Known rows, with every step that occurs
T, P: [ 1.45 -1.34  1.25 -1.52 -0.64 -1.27 -1.47 -1.40 -1.34  5.33 -1.11  0.10
  2.92 -3.76 -0.83 -1.09  1.81 -0.90 -0.26]
G, W, C, F, T: [ 7.04  0.96 -0.81 -3.96 -0.76  4.84 -0.48  0.02  1.54  1.54 -0.64 -2.20
 -2.05 -1.89  4.46  3.56 -1.82 -2.93  0.59]
T, A: [ 3.19 -0.23  1.12  1.30 -1.21 -4.34  0.94  3.10  0.96  2.71  0.33  1.11
  1.21 -1.84  1.87  2.71 -2.75  2.56 -0.81]
C, W, T, A: [-0.65 -4.71  1.13  0.95  2.29 -2.25  0.69  1.16  2.34  1.13 -1.52  2.21
  1.12 -1.11  2.98  1.29  0.14  4.20  1.22]
C, W: [ 0.00 -1.86 -0.82 -0.99  2.06  0.86  0.03 -0.26  0.45  2.37 -0.86  2.22
  1.59  0.07  1.98  0.35  1.14  3.81  1.19]
G, W, T: [ 5.51 -0.77  1.91 -4.17 -1.38  2.17  0.86  0.80  2.17 -0.05 -0.59 -1.08
 -1.69 -2.76  1.24  0.83 -1.80 -0.38  0.12]
F, T, P: [ 1.25 -2.79  1.07 -2.11  2.04 -0.47 -3.05  1.11 -1.47  3.10 -1.98 -1.76
  3.47 -1.91  2.01  3.05  2.33 -1.89  0.12]
C, W, T: [-0.94 -4.33  1.15 -0.24  2.66  0.17  0.12  0.02  1.87  1.18 -1.30  2.03
  0.77 -0.44  2.62  0.34  1.12  3.41  1.50]
C, F, T, P: [-0.13 -2.15 -0.98 -0.69  2.46  1.38 -0.82 -0.27  1.85  3.21 -3.34 -1.43
  1.88 -3.46  4.61 -0.34  0.11 -3.93  1.27]
L, W, C, F: [ 1.77  1.16  0.36  1.11  2.11  1.85 -1.03  2.42  1.54  3.69  0.26  0.84
 -2.75 -0.15  3.86 -0.45  0.37  1.02  3.58]
W, C, F, T: [ 3.38 -0.43 -0.03  0.35  1.38  3.60 -1.93 -0.20  1.08  3.64 -0.02 -1.08
 -1.52 -0.14  6.61  4.68 -0.80 -3.38  0.77]
F, C, W, T, P: [ 2.03 -1.96  1.95  0.33 -2.65  2.12 -1.21  0.19 -0.34  5.93 -1.13 -0.04
  1.57 -0.82  2.71  2.67  3.16  2.77  0.56]
G, W, T, D: [ 6.14 -1.47  2.42 -4.58 -1.71  1.57  0.96  0.66  3.08 -0.90 -1.56 -2.63
 -3.63 -2.12  0.49  0.45 -1.47  1.24 -1.14]
A, T: [ 4.02  2.61  0.27 -3.02  2.55 -0.87  0.99 -1.32 -3.19  3.25 -2.69  0.30
 -0.78 -0.06  1.01 -1.30 -1.74 -1.67 -3.90]
L, W: [ 1.02  1.19  1.06 -0.09  1.73 -0.17 -0.46  3.70  0.59  2.72  0.28  1.49
 -1.07 -0.13  0.79 -1.97  0.80  3.50  3.02]
D, C, W, T, A: [ 1.75 -2.68  4.78  0.57  0.61 -0.63  2.51  3.17  1.53  2.84 -1.03 -0.89
  3.92 -1.17  4.82  0.75  1.95  2.69 -1.87]
W, T, P: [ 0.40 -4.21  3.89 -0.26  0.24 -1.60 -0.85 -0.49  1.05  2.93 -1.23  0.08
  0.91 -3.64  0.71 -0.57  0.94 -0.89  0.15]
L, W, C, F, T: [ 1.61  0.48  0.24  0.88  2.94  1.90 -1.75  3.07  1.38  3.18 -0.16  0.13
 -2.36  0.16  4.61  0.78  0.83  0.49  3.71]
T, D, C: [ 4.79 -0.56  4.82 -1.70 -1.66 -0.09  1.66  1.62  1.78  2.25 -1.40 -4.39
 -1.56  0.34  1.32 -0.21  1.35  3.74 -4.66]

Rows
[ 3.07  0.43  0.55 -0.13 -2.87  3.31 -0.86  0.68 -0.90  5.94 -0.13  0.32
  1.25  0.65  2.89  3.29  2.31  3.74  0.38]
F, C, W
[ 0.52 -1.92  4.06  0.69  2.03 -0.64  0.98  3.98  3.84  1.15 -1.98 -1.38
 -3.06 -0.90  2.53 -3.35  1.38  3.55  1.48]
L, W, T, D, C, F
[ 3.89 -0.68  3.82 -1.21 -1.09  0.72  2.27  1.02  3.17  2.33 -2.51 -4.58
 -1.93 -0.58  2.69 -1.52  0.73  2.34 -4.06]
T, D, C, F
[ 1.13 -1.79  4.79  0.37  1.64 -1.12  0.49  4.35  2.84  1.10 -1.31 -1.24
 -2.81 -0.23  1.52 -2.43  1.83  4.50  1.10]
L, W, T, D, C
[ 2.44 -0.24  3.27 -0.36  0.86  2.61  1.86  2.83  1.59  3.45 -1.72 -3.19
  3.60 -1.78  6.61  0.18  1.12 -2.39 -1.91]
D, C, F, T
[ 7.52  0.44 -0.40 -4.29 -0.97  4.53 -0.38 -0.15  2.20  0.98 -1.26 -3.37
 -3.48 -1.52  3.90  3.38 -1.55 -1.88 -0.21]
G, W, C, F, T, D
[ 3.57 -1.71  3.91 -1.71 -0.46  0.05  1.71  1.25  2.05  1.92 -2.15 -3.69
 -1.00  0.69  1.78 -0.37  2.31  5.21 -3.91]
T, D, C, W
[ 2.63 -0.54  3.22  0.43  0.58  0.92  2.25  3.66  1.99  3.41 -1.89 -3.10
  3.88 -2.20  6.87  0.90  0.43 -1.86 -2.08]
D, C, F, T, A
[ 1.60 -3.45  3.85  1.69 -0.20 -3.78  0.78  2.64  2.65  1.04 -0.31  0.79
 -0.27 -2.27  2.59  2.05 -2.21  1.51 -0.35]
W, T, A
[ 0.97 -1.93 -0.50 -0.86  2.23  1.77 -0.06  0.43  3.39  1.26 -3.45 -2.70
 -1.34 -1.35  4.85  0.25 -0.83 -1.43 -0.07]
C, F, T, D
[ 2.67 -3.08  2.87 -2.22  2.09  0.40 -0.86  2.88  0.86  0.70 -2.74 -4.49
  0.74  1.26  3.82  3.49  2.75  2.33 -2.49]
F, T, D, C, W
[-0.38 -4.99  1.66 -0.64  2.32 -0.40  0.33 -0.27  2.82  0.40 -2.24  0.40
 -1.25  0.05  1.89  0.01  1.38  5.02  0.21]
C, W, T, D
[ 2.84 -1.73  2.32  0.12 -2.75  2.36 -0.68  0.68  0.74  4.51 -1.16 -0.92
 -0.70  0.62  2.90  3.00  2.48  4.52 -0.34]
F, C, W, T, D
[ 4.70  1.05  2.20 -3.41  2.52 -1.29  2.35 -0.94 -1.71  2.45 -4.69 -2.89
 -1.68  0.85  1.44 -2.13  0.38  1.30 -6.46]
A, T, D, C, W
[ 2.60 -1.55  1.87  1.22 -2.76  1.17 -0.48  1.72  0.45  4.98 -0.62  0.26
  0.95 -0.11  3.62  3.92  1.58  3.98  0.35]
F, C, W, T, A
[ 2.10 -3.81  5.72  0.01 -0.08 -0.27  1.74  1.23  4.19  0.83 -2.23 -3.17
 -2.47 -1.36  3.15 -0.87  0.23  1.33 -2.56]
W, T, D, C, F
[ 1.51 -2.43  4.78 -0.24  0.93  1.03  2.12  2.32  1.23  2.92 -0.90 -1.00
  3.63 -0.73  4.55  0.12  2.68  2.14 -1.69]
D, C, W, T
[-1.54 -5.28  1.19 -0.44  2.56 -0.72 -0.50 -0.99  1.22  2.38 -2.21  1.75
  1.97 -2.04  1.66 -0.54  2.33  2.57  1.49]
C, W, T, P
